Each row was made from one path, in order. Every step used is in the known rows, and no mark comes twice. Write each row's path.
Known rows
kilib, sekuv, digoz, mifudut: [ 22.9   0.2  11.3  13.3 -14.6 -10.5  25.3 -23.6   8.0   4.4  -8.0  14.0
  -2.8 -25.3  -3.4 -47.5   0.0 -25.8 -20.3  -1.0]
bomege, sekuv, digoz, mifudut, kilib, vika: [ 12.6  12.2  25.7  18.0  -6.1  14.6  17.5 -21.6   3.8 -29.6   1.5  22.1
  10.8 -25.7   5.2 -14.9  26.6 -24.8  15.1   2.1]
bomege, sekuv: [-12.9 -10.3   5.2  -1.3 -30.7  -2.4  -0.9 -55.3   1.7 -38.2  -6.0  19.5
 -15.9  -5.4  -4.9  -3.1  14.1 -12.2   2.5   5.9]
vika, bomege, sekuv, kilib: [ 14.5 -10.2  10.2  -0.1 -22.4  15.5  -3.3 -14.8 -11.4 -10.2 -11.9  11.2
 -40.4   8.1   5.8 -12.6   6.0 -20.1  13.0  -0.9]
bomege, sekuv, kilib: [  4.3 -10.5   4.2  -8.4 -26.2  17.4   4.6 -35.4  -4.3 -35.9 -14.6  32.1
 -27.1   3.5   2.4  -9.3  21.0 -20.3  16.2   0.7]
digoz, mifudut, nuzag: [ 15.9  -4.5  -1.4   3.6 -25.6  18.6  18.4 -25.9   1.0 -32.7  14.6   0.1
  18.5 -25.8  -2.3 -42.8  20.3 -15.6 -28.7   4.1]
digoz, mifudut, nuzag, vika, bomege: [ 16.2  -8.1  -0.9   3.3 -37.2  30.3   5.2  16.2   0.7 -10.8   5.7 -21.3
   3.7 -13.4   5.8 -43.1   7.5 -19.4 -33.9  -0.7]
sekuv, digoz, mifudut: [ 33.6  -0.7   4.3  11.6 -15.9   9.1  17.3 -11.6   1.7   2.1   8.2  29.1
  -1.3 -36.1  -1.3 -34.1   9.2 -29.2  -2.5   3.6]
mifudut, bomege, sekuv, kilib: [  8.3  -3.4  -2.6  -1.1 -22.4  18.9   1.6 -13.2   3.6 -48.8  -6.2  29.5
 -38.9   3.7   5.7   0.8  10.4 -23.9  32.7   3.9]
nuzag, vika, bomege: [  4.8 -19.2   1.2   6.3 -41.8  18.4 -15.4   3.2  -0.5  12.2  -3.0   7.3
 -19.3  -3.5   6.3 -13.5  10.9 -25.3  -9.6  -2.4]
sekuv, digoz, mifudut, nuzag, vika: [ 26.1  -0.8  -0.8  -3.5 -26.4  34.8  17.5  10.0  11.8 -26.1  -3.8  20.5
   7.5 -29.7   8.9 -45.2  21.8 -28.6 -15.5  -2.8]
bomege, sekuv, digoz, mifudut: [ 17.8   3.8   7.6   5.4 -14.3  -3.3  19.7 -27.6   4.6 -28.6  -4.5  20.4
 -14.1 -23.2  -4.1 -25.3   1.2 -20.5   2.9   6.5]
mifudut, bomege, sekuv, digoz: [ 11.2   5.0   3.5   9.3 -10.6   3.1   2.0 -16.3  13.7 -38.9  -4.9  34.6
 -33.7 -14.8   4.2  -1.0   2.5 -23.0  31.7   4.6]
mifudut, digoz: [ -9.9  -8.7   2.5   3.0 -16.4  20.9  10.9 -42.4  -5.9   9.2  10.0  38.2
   6.7  -9.0   4.6  -2.1  22.2 -30.4 -10.4   3.7]
nuzag, sekuv, digoz, mifudut, kilib, vika: [  6.6   5.2  22.1  14.3 -19.7  23.2  25.0  -6.8   9.5   7.9  19.9  21.5
   3.4 -34.8  11.8 -14.9  37.4 -35.4   4.2  -5.8]
nuzag, sekuv, digoz, mifudut, bomege: [ 15.6   4.2  -3.5  10.4 -24.5  10.3  24.9  10.7  18.1  -2.9  21.8  14.2
 -30.1 -31.8   5.5 -16.8   2.4 -33.6   8.4   1.6]
vika, bomege: [ 13.6 -14.4   6.8  15.3 -26.8   8.1  -9.7 -18.2  -8.0  17.4   7.1   4.6
 -15.8 -12.5   0.9 -16.6   9.3 -19.3  -8.9   0.5]
mifudut, nuzag: [  3.7 -10.6   1.2  -0.1 -28.7  22.4   3.4 -39.8   2.7 -30.4   3.0  13.9
  10.2 -20.2   3.7 -27.4  33.4 -14.8 -16.0  -0.6]
nuzag, sekuv: [-19.0 -18.2   0.2  -3.1 -45.3   8.0   5.8 -40.9   7.6   1.0  11.2  17.0
 -20.4 -14.4   1.8  -5.1  27.0 -22.4  -9.4  -1.6]
bomege, sekuv, digoz: [  4.6  -2.9  10.5   1.8 -15.4   1.0   3.6 -40.6   6.7 -26.4 -14.1  37.9
 -23.6 -16.1   1.2  -9.5  13.1 -21.0  15.1   1.8]
digoz, mifudut, kilib, vika, bomege, sekuv: [  3.7   4.8  27.4  24.5 -15.2  10.6   5.2 -16.1  -6.2 -11.7  11.3 -19.0
   5.0 -10.3   1.1 -11.4  12.0 -16.5  -3.7   4.0]
digoz, mifudut, nuzag, vika, bomege, sekuv: [  2.4  -4.5   2.7  -2.3 -34.2  18.0   6.8   0.2   3.4 -38.2  -4.5 -28.3
 -10.0  -0.6   2.3 -33.5  -0.2 -11.2 -28.5   2.7]
sekuv, kilib, vika: [ 26.5 -10.9   8.6   4.3 -28.5  36.1  -3.3  -7.7 -13.1 -15.8   4.6  32.5
  -1.4  -2.3   7.5 -20.0  46.9 -22.8  28.0  -5.2]
bomege, sekuv, kilib, vika: [  9.6  -6.3  12.1  -2.5 -26.5  24.7  -1.4 -22.5 -10.1 -47.7  -5.6  24.6
 -11.9  10.0   4.0 -11.1  38.2 -14.0  33.8  -1.9]

Write each row's path
[  3.5  -5.5  17.2  15.5 -24.6   5.9 -13.2 -23.0 -10.0 -20.2   3.7 -12.4
 -13.2   6.2  -0.6 -11.2  18.5  -4.2  15.1   1.0] : kilib, vika, bomege, sekuv
[  9.5  -3.2   3.7   2.1 -28.5   7.9  26.3 -10.1  10.3   8.6  13.8  19.8
 -19.5 -32.4   2.9 -26.4  14.2 -30.6  -8.6  -0.9] : nuzag, sekuv, digoz, mifudut
[  3.5   2.9  -5.2  10.7 -23.9  -3.9  11.9 -18.0   9.8 -51.2  12.0  -1.7
 -18.2 -11.6  -7.0  -9.5  -8.2 -16.0   5.4  13.1] : digoz, mifudut, bomege, sekuv
[ 40.2   7.9  29.0  33.6  -2.1  23.5   9.9  14.9  -4.6  27.3  14.1  10.3
   9.4 -33.6  11.6 -27.9  19.4 -33.1   4.9  -3.8] : sekuv, digoz, mifudut, kilib, vika, bomege
[ 17.9  -9.5  14.8  21.5 -27.0  16.5 -15.2  -3.5 -13.8   9.8  14.2  -2.6
   0.2  -5.5   2.3 -19.8  27.1 -12.8   9.6  -2.5] : kilib, vika, bomege
[ 17.1  -0.3   5.6  -0.1 -25.7  14.0  26.0  -1.1  17.1 -23.8 -20.0   5.2
   4.9 -19.4   6.7 -57.7  11.7 -25.6 -32.5  -6.9] : kilib, sekuv, digoz, mifudut, nuzag, vika
[ 36.3  -9.7  13.0  13.7 -22.0  35.7 -10.7  14.7 -20.5  11.7   7.0  11.2
 -12.7   2.0  10.2 -24.9  31.5 -21.4  24.9  -7.0] : sekuv, kilib, vika, bomege
[ 26.0   8.0   1.7  10.0 -19.2  24.1  11.9  13.3  -3.5 -58.0  12.1   4.3
 -14.9   3.3   1.8 -16.6  16.6 -17.1  37.4   5.3] : digoz, mifudut, bomege, sekuv, kilib, vika
[ 13.5 -12.9  12.9   4.0 -37.4  35.6  -1.1  13.5 -12.4  18.9  12.4  -0.2
 -31.1   5.8  13.1 -16.4  35.4 -23.7  19.5 -11.4] : nuzag, sekuv, kilib, vika, bomege
[ 14.6  -2.2   4.8  -7.4 -34.3  47.5  27.6   4.2  -3.8 -27.6  21.3  -4.5
   3.4  -9.1  10.6 -42.4  47.9 -19.0  -1.9  -7.6] : digoz, mifudut, nuzag, sekuv, kilib, vika
[ 24.9   3.0  15.7  18.3  -7.7  15.9  21.0 -18.6   7.5   9.4   5.5  38.2
   7.6 -45.0   7.3 -20.9  16.2 -40.0  -7.8   1.7] : sekuv, digoz, mifudut, kilib
[ -5.2  -3.5  18.0  17.2 -21.2  -6.7  25.0 -47.5   8.4   2.4  -4.3   8.1
  11.4 -23.9  -2.2 -26.5   8.4 -29.8 -39.4   1.5] : digoz, mifudut, kilib, sekuv
[ -8.9 -15.4   5.7  -0.1 -40.3   7.0 -13.8 -11.9   2.5 -14.1 -14.2  -1.5
 -31.6   8.5   2.0  -4.3   0.8 -16.1  -3.8   0.9] : nuzag, vika, bomege, sekuv
[ 12.1   6.3  34.6  23.1  -2.8  17.8  -5.2 -15.8  -1.8  -4.4  -8.1  18.0
 -12.5 -13.5  13.6  -4.4  23.7 -23.6  22.2  -4.7] : mifudut, kilib, vika, bomege, sekuv, digoz
[ 32.1   8.7  20.3  21.0  -8.2   4.8   6.5   7.1  -7.4  -9.1   6.7  -9.5
 -10.3 -11.6  -0.1 -31.9   4.8 -12.4  16.7   2.0] : kilib, vika, bomege, sekuv, digoz, mifudut
[  7.0  -8.7  -5.4  -4.6 -41.0  29.9  12.2  -2.5   8.1 -34.6   4.6   2.6
  14.0 -17.8   2.1 -38.7  22.6 -20.3 -30.3   1.2] : digoz, mifudut, nuzag, vika
[  9.0   7.3  19.2  11.4  -5.5   4.8  22.1 -34.6   9.8 -16.6  -6.6  32.1
  -5.8 -33.4   3.6 -12.0   7.8 -32.3  -3.4   5.2] : bomege, sekuv, digoz, mifudut, kilib
[ -9.1  -2.1  29.0  21.5 -15.7  13.0 -10.3 -29.2  -5.5 -10.5   0.5  -2.3
  -5.0  -3.0   6.2   2.2  25.2 -16.3  10.3  -1.0] : mifudut, kilib, vika, bomege, sekuv
[ 24.1   5.2  11.7   7.9 -11.3   5.0  32.7 -24.7  11.4 -16.8 -10.0   3.0
   9.2 -27.0   1.5 -61.2  11.5 -20.7 -31.0  -3.4] : kilib, sekuv, digoz, mifudut, nuzag
[ 19.9   2.2  23.3  17.9 -10.5   9.7  -8.8  -8.7  -6.8  -8.5  -4.7   8.8
 -20.1  -3.2   5.3 -16.8  16.4 -12.1  29.4  -2.3] : kilib, vika, bomege, sekuv, digoz
[  9.3  -3.0  10.8  -3.0 -22.7  26.4  -3.7   4.5   9.6 -28.4 -24.1   6.3
 -26.8  -4.2  13.8 -24.5  11.3 -19.4  -3.0  -6.5] : mifudut, nuzag, vika, bomege, sekuv, digoz
[ 20.6  -0.2   8.3   5.5 -24.5   8.1   5.7  13.2   5.1  -6.9 -10.3   2.3
 -29.0  -9.3   3.2 -25.7 -12.5 -24.8  -3.0   1.5] : nuzag, vika, bomege, sekuv, digoz, mifudut
[ 37.3  -0.3   5.3   6.1 -22.6  34.7   9.5  31.5   4.7   1.4  -1.9  -0.8
  -5.5 -24.1  11.5 -49.0   7.7 -27.5 -19.5  -4.6] : sekuv, digoz, mifudut, nuzag, vika, bomege
[ -6.5  -7.2  -2.5  -5.6 -40.2  18.6  28.4 -27.4   9.7 -21.5  20.5 -11.9
   1.4 -24.4   1.0 -34.0  24.8 -17.1 -33.8   0.0] : digoz, mifudut, nuzag, sekuv
[ 37.8   7.2  -3.3  19.8 -11.1  11.3  16.0  10.6  10.1 -13.2  14.7  26.0
 -11.1 -35.4   3.7 -23.9  -1.2 -31.1  12.6   5.9] : sekuv, digoz, mifudut, bomege
[ 11.5  -6.5  13.8  10.6 -16.6  -8.0  10.3 -37.0   8.6   2.3 -20.2  32.7
 -12.8 -17.5   2.1 -31.6  12.4 -25.7  -6.3  -5.5] : kilib, sekuv, digoz
[  9.4 -11.0   4.6 -13.0 -35.8  42.3  -2.6   8.4  -1.3 -34.3 -23.3   1.2
 -31.9  15.3  14.4 -24.4  17.6 -19.4  -0.7  -6.8] : mifudut, nuzag, vika, bomege, sekuv, kilib
